Each row was made from one small tree. The marks that hang from a mark follow it in brackets, in alphabetical order. Every link used is in the known rows. Write each row's tree.
Known rows
zepure[pasel]: [-11.5 -15.6 -10.7   3.0  18.7 -12.0  18.4  16.0  -0.8   0.0   5.4  71.8
 -11.8  -5.1 -14.2 -27.9  26.4  19.1  11.1 -11.1  -3.3   0.2  -9.7 -13.7]
zepure[pasel sala[pipa zokisip]]: [  1.8  20.5  -1.0  20.4  26.2  28.5  -9.0  -2.4  31.0 -12.0  -6.7  14.4
  -7.4   3.2 -10.4  -6.8 -11.9  12.8  -0.4  10.6   0.8   5.2 -20.9  -6.2]
pipa[rofu sala]: [ -1.1 -44.1   2.7 -11.5 -17.2 -35.7   4.2  12.4 -14.5   5.9  11.4  61.2
   0.5  -1.1 -18.0 -28.7  42.5   3.3 -14.6   1.7 -21.0   1.7 -28.0  -3.9]
monar[dakov[sala[pipa[rofu] zepure zokisip]]]: [ -0.2 -27.2  10.4 -44.6 -14.5  11.5  -3.7  -2.0   0.9  -3.1   1.1 -37.5
  22.7   1.1  -1.7  20.0  -9.6   0.0  17.4  20.5  13.9   3.5  -4.6  10.7]
kipele[sala[pipa zokisip]]: [ -6.0  21.4  -2.4 -13.6 -12.1   2.7  -3.7 -15.6  13.3   1.1 -11.3 -27.1
  12.4  -6.8  -1.9   6.9  -4.0  -4.9  14.3  -6.0  -1.1  -2.0   8.6  10.5]
vomisum[gumeb]: [-13.8 -68.6 -11.5  -5.6   9.6 -19.5  35.0   7.6 -10.8  13.6   6.7  67.1
   3.8 -14.8 -11.8 -31.4  31.9  -2.4   0.6 -11.6 -23.0  -2.9  14.1 -20.1]
gumeb[vomisum[sala[zepure zokisip]]]: [  6.6 -29.4  -8.6  13.4 -23.3  37.2   6.3   7.8  -6.2   1.6  -1.1  -7.5
  -1.5   4.9  11.4   6.2  15.3   0.0  20.5   1.6 -10.7 -12.1  19.1  -2.8]
gumeb[vomisum[sala]]: [ -7.9 -53.4 -15.2   0.3  -7.7   0.1  10.2  16.7  -2.8   6.1   6.8  38.0
  -7.6  -6.6  -8.3 -14.9  47.7  12.4  29.2 -16.4 -21.2  -5.6  11.9 -13.3]
vomisum[gumeb sala[pipa zepure[pasel] zokisip]]: [  5.0 -37.8  -3.0  27.3  29.3  28.1  -0.2  -5.8  23.4 -10.7   4.5  -5.1
  -8.5   0.0  28.1  -2.5 -27.4   1.0  -6.6  21.8  -1.2  -0.8  16.2 -16.9]
kipele[nisi sala[pipa[rofu] zepure]]: [ -4.7  45.7   8.5 -12.1  18.7 -19.7  -7.7 -15.2  -2.3   0.7  -0.7 -54.5
   7.7   9.6  19.9  27.4 -22.9 -19.8  -5.1 -12.2   2.3   9.8  10.9  23.6]
kipele[nisi sala[zepure[pasel] zokisip]]: [  5.1  50.6 -11.7  21.7  22.2  21.2   2.7 -11.2  18.7  -3.6  -8.6 -18.2
  -3.9  15.9  19.2  23.6 -16.5  -6.1 -22.3  -6.0  11.9  -3.6   4.0   8.7]
zokisip[sala[pipa[rofu] zepure]]: [  8.1  28.3  17.4  -1.3  -2.3  -3.8  -6.5   1.5 -36.8   3.7   3.5 -27.0
   6.6  -5.1   3.0   7.1 -19.4  -1.1  -5.9   7.8  11.1  -0.1   0.7  13.2]
nisi[kipele[sala[pipa zepure zokisip]]]: [  7.1  33.0   2.5  -2.0 -31.1 -13.5  -6.1 -19.9   6.1  10.1 -13.2 -46.8
   4.9   3.2  13.0  31.6 -27.9 -11.1  -4.2  -0.2  25.1 -11.1  27.1   4.7]
sala[pipa]: [-16.7  -9.8   0.7 -14.7  -0.7 -14.9  12.8   1.5  -4.2   1.5  -0.2  18.0
  -1.8 -15.2 -10.4 -16.3  11.0   0.2  22.8 -12.8  -5.8   5.7   6.9   0.0]
pipa[rofu sala[zepure zokisip]]: [ 13.0 -27.0  10.0  -0.7 -33.6   2.6   0.9   5.0 -19.5   1.5   3.9  16.4
   5.1  10.3   1.7  -8.1   9.2  -9.5 -21.4  19.3  -9.3  -5.4 -20.8   6.0]
rofu[pipa[sala]]: [  4.1 -53.5  -9.7  -6.3 -29.3 -26.6   6.0  19.8 -21.1   6.0  15.3  55.0
 -24.8  -8.6 -26.8 -39.5  27.3  -3.5 -16.4 -12.9  -4.9  -2.7 -11.8 -14.9]
pasel[zepure[sala[pipa[rofu] zokisip]]]: [  6.4  26.4  13.3   2.3  11.3   8.9  -6.8  -1.5 -14.3  -8.8  -4.0 -37.1
  16.3  -0.4  -4.5  -0.9  -6.1  -9.4  -5.3   5.1  -6.6   3.4 -18.9  -5.5]
kipele[sala]: [ -8.4 -13.0 -14.9  -4.2  -5.6 -23.4  14.0   0.7  -6.3   7.3   0.6  33.1
   2.2 -10.5 -10.6  -9.4  31.3   4.8   7.4 -27.5  -8.7  -1.7   7.9  -7.9]
rofu[pipa[sala[zepure zokisip]]]: [ 18.2 -34.0  -2.4   4.4 -43.2  10.7   1.7  10.4 -24.4   1.6   7.0  10.3
 -19.0   1.7  -7.5 -18.7  -6.5 -14.9 -24.2   4.3   5.8  -9.9  -4.6  -5.0]
gumeb[vomisum[sala[zokisip]]]: [ -3.7 -40.0 -11.6   0.3 -18.8  24.6   6.9  10.4   7.2   4.8  -2.4  11.8
   0.7  -2.0  -5.3  -9.1  36.2   5.0  27.7  -0.5 -18.3 -12.7   9.2  -3.0]
monar[dakov[sala[pipa zepure[pasel] zokisip]]]: [  1.3  -8.4  -5.5 -17.9   7.9  29.6  -3.9   0.5  26.1 -11.7  -0.6  -9.1
   2.8   2.0   1.8  18.9 -14.4  17.2  13.4  17.7  24.4   4.4  -4.4  -6.3]
dakov[sala[pipa zokisip]]: [-19.7 -20.0  -6.1 -21.2 -18.2  12.4  -6.3   3.8  16.4  -3.1  -5.3 -12.4
   9.5 -13.0 -15.7  -0.6  -0.3   2.0   8.9  -4.6  -3.9   7.6  -2.9   6.8]

Write each row's tree
[  2.4  35.3  -9.9   9.5  -2.5  19.8  11.9 -16.1   4.0   3.0 -11.0 -38.9
   5.0   7.5  14.4  27.3 -10.0 -21.6 -18.0 -12.8   3.1  -5.6  17.6  14.5]
kipele[nisi sala[zepure zokisip]]
[ -8.3  47.9   8.9 -25.4   9.9  -8.9 -10.2 -20.2  18.8   2.7 -11.0 -61.3
  19.4   8.5   6.5  19.8 -12.7 -21.6  -4.6   0.5  -2.6   1.8  -2.0  32.1]
kipele[nisi sala[pipa[rofu] zokisip]]
[ 10.2  49.5   2.0  28.0  19.5  13.6  -6.2   3.3 -13.1  -4.8   1.5   2.8
 -13.6  -4.6   6.5   4.9 -24.1  15.5  -9.8   3.7  21.7   0.0   1.0  -2.4]
zokisip[sala[pipa zepure[pasel]]]
[  0.3  19.1  14.6 -13.2   1.8 -17.9  -6.5   2.3 -25.6   6.7   2.4  -7.4
   9.9 -10.7 -14.1  -8.2   1.6   3.3  -0.3   4.0   2.6   0.0  -9.8  13.6]
zokisip[sala[pipa[rofu]]]
[ 14.8  -7.2   8.1  11.8  -8.7   4.5  -7.8   9.3  -5.3  -5.7   6.2  36.0
  -5.1  19.7   5.9 -10.1   4.2   6.1 -24.9  27.8  -2.1  -3.6 -33.2   0.2]
pipa[rofu sala[zepure[pasel] zokisip]]
[  2.3  21.7  -1.8  -0.2 -19.3 -38.6  -2.7 -13.3  -3.6  11.5  -4.8 -19.3
  -5.1  -1.8  10.4  24.1 -16.4  -4.4  -1.6 -15.3  23.8  -3.2  30.6  -5.8]
nisi[kipele[sala[pipa zepure]]]
[-12.0 -76.2  -7.8   5.0  21.3 -14.2  12.1  -3.1  11.8   0.9   9.4  22.2
  -4.0 -19.9   5.3 -19.7  11.3  -2.7   2.3  -3.0 -20.5   5.3  21.2 -21.3]
vomisum[gumeb sala[pipa]]
[  0.2  26.7  18.9  -6.6  12.4  10.5  -7.2   1.5  -3.6  -8.1  -0.7 -18.0
   5.4  13.0  13.0  -0.3 -30.3   2.3  13.0  22.9   8.2   1.3 -11.5  14.7]
sala[pipa[rofu] zepure[pasel] zokisip]
[  2.3  19.2  13.1   1.9  30.8  12.6 -17.2   0.5  21.4 -10.6  -1.6   5.8
   2.1  11.1  -8.9  -8.7 -12.2  11.2   0.0  21.2  -2.1   6.8 -34.4   4.2]
zepure[pasel sala[pipa[rofu] zokisip]]
[ -9.1 -24.2 -18.5  10.6   8.9   3.2   3.9  21.9  -2.1  -6.1  10.3  46.9
 -13.6  -1.5  -4.2  -4.6   6.4  22.8  -7.0 -17.1   5.1  10.2  -6.6 -16.6]
dakov[sala[zepure[pasel]]]
[  1.0   2.5  14.9  -7.9   7.0   9.9  -9.3  -3.2   7.0  -3.8  -4.5 -12.1
  12.8   2.6 -13.4  -6.7  -5.5  -3.9   4.6  14.4  -9.6   4.3 -21.5   9.7]
zepure[sala[pipa[rofu] zokisip]]
[ -2.6 -20.4  -4.2   6.1  -4.6  13.3  -4.7   5.1  -3.2  -3.2   5.6 -15.0
  -8.7  -1.8  14.2   8.6   3.5   3.2  32.7  -6.4  -8.3   2.2  27.1  -4.7]
gumeb[vomisum[sala[pipa zepure]]]
[-15.6  38.0  -8.1  -8.0  19.2 -18.0   1.6 -17.4  21.9   2.0  -6.7 -26.1
  -1.0  -4.5   3.1  15.1  -0.8 -13.2  -1.7 -25.4  -2.4   8.3  13.5  11.7]
kipele[nisi sala[pipa]]
[  4.4 -32.7   7.3 -13.1 -30.2 -12.8   1.3   5.2  -6.3   5.0   2.3  36.4
   8.2   4.6 -14.4 -21.9  30.3  -4.0 -15.5  17.3 -17.7  -5.5 -31.3   6.2]
pipa[rofu sala[zokisip]]
[  4.1  38.1  10.0  -5.1   8.8 -51.9 -19.5  -5.5   2.6   6.3   2.3 -11.5
  -3.6  15.8  14.8  20.4 -24.1   9.8  -4.6   2.3  28.7   0.4   4.6  -1.2]
nisi[kipele[sala[pipa[rofu] zepure[pasel]]]]
[  9.1   5.0  -8.0  25.0   0.2  22.6  15.3   4.3 -16.2  -4.8  -5.8   5.4
   3.7  -6.9 -11.4  -8.3  17.6  -3.3 -15.5 -11.0  -8.7  -5.1  -9.6 -24.1]
pasel[zepure[sala[zokisip]]]
[ -0.9   4.1   1.9   8.2   2.7  24.9   0.0  -7.7  15.9  -5.3  -8.8  -4.8
   2.0  -6.2 -13.8  -4.6  -4.3  -2.5   3.9   3.7  -7.5   3.3  -8.3  -0.4]
zepure[sala[pipa zokisip]]
[ -3.0  10.9   9.4   5.4  42.6 -11.9 -13.5   8.6  14.8  -8.8   7.2  30.9
  -7.3   6.6 -11.6 -16.4  -1.0  18.3   2.2   5.6  -4.7  13.9 -31.4  -6.6]
zepure[pasel sala[pipa[rofu]]]
[  7.2  28.5   3.8  16.3  -6.7  10.1   1.3  -0.9 -28.0   2.1  -1.0 -15.4
  -5.3 -13.1   1.4   8.0 -18.0  -0.3  -5.0  -3.5  14.3  -1.3  14.6   3.6]
zokisip[sala[pipa zepure]]
[ -0.7  -2.3  -6.1  17.7  19.2  17.6 -11.4  10.0  11.8 -10.0   7.9   4.1
 -18.9   6.6  20.0   5.1  -1.5  18.6  28.1   0.2  -0.3   3.6  13.8 -11.5]
gumeb[vomisum[sala[pipa zepure[pasel]]]]
[  0.3  55.4  12.6 -12.0   8.8   4.7 -10.3 -22.3   6.2  -1.2  -9.6 -82.4
  17.0  14.1  22.9  34.2 -34.6 -26.4  -7.9   3.2   5.8   2.4   8.6  32.1]
kipele[nisi sala[pipa[rofu] zepure zokisip]]
[  5.7  -1.4 -10.6   4.8 -25.2 -38.8  11.6  -4.3 -17.2  17.6  -1.6  15.2
  -4.5   0.1   2.1  16.4   6.7  -1.0  -9.5 -21.3  18.3 -10.2  26.8 -12.7]
nisi[kipele[sala[zepure]]]
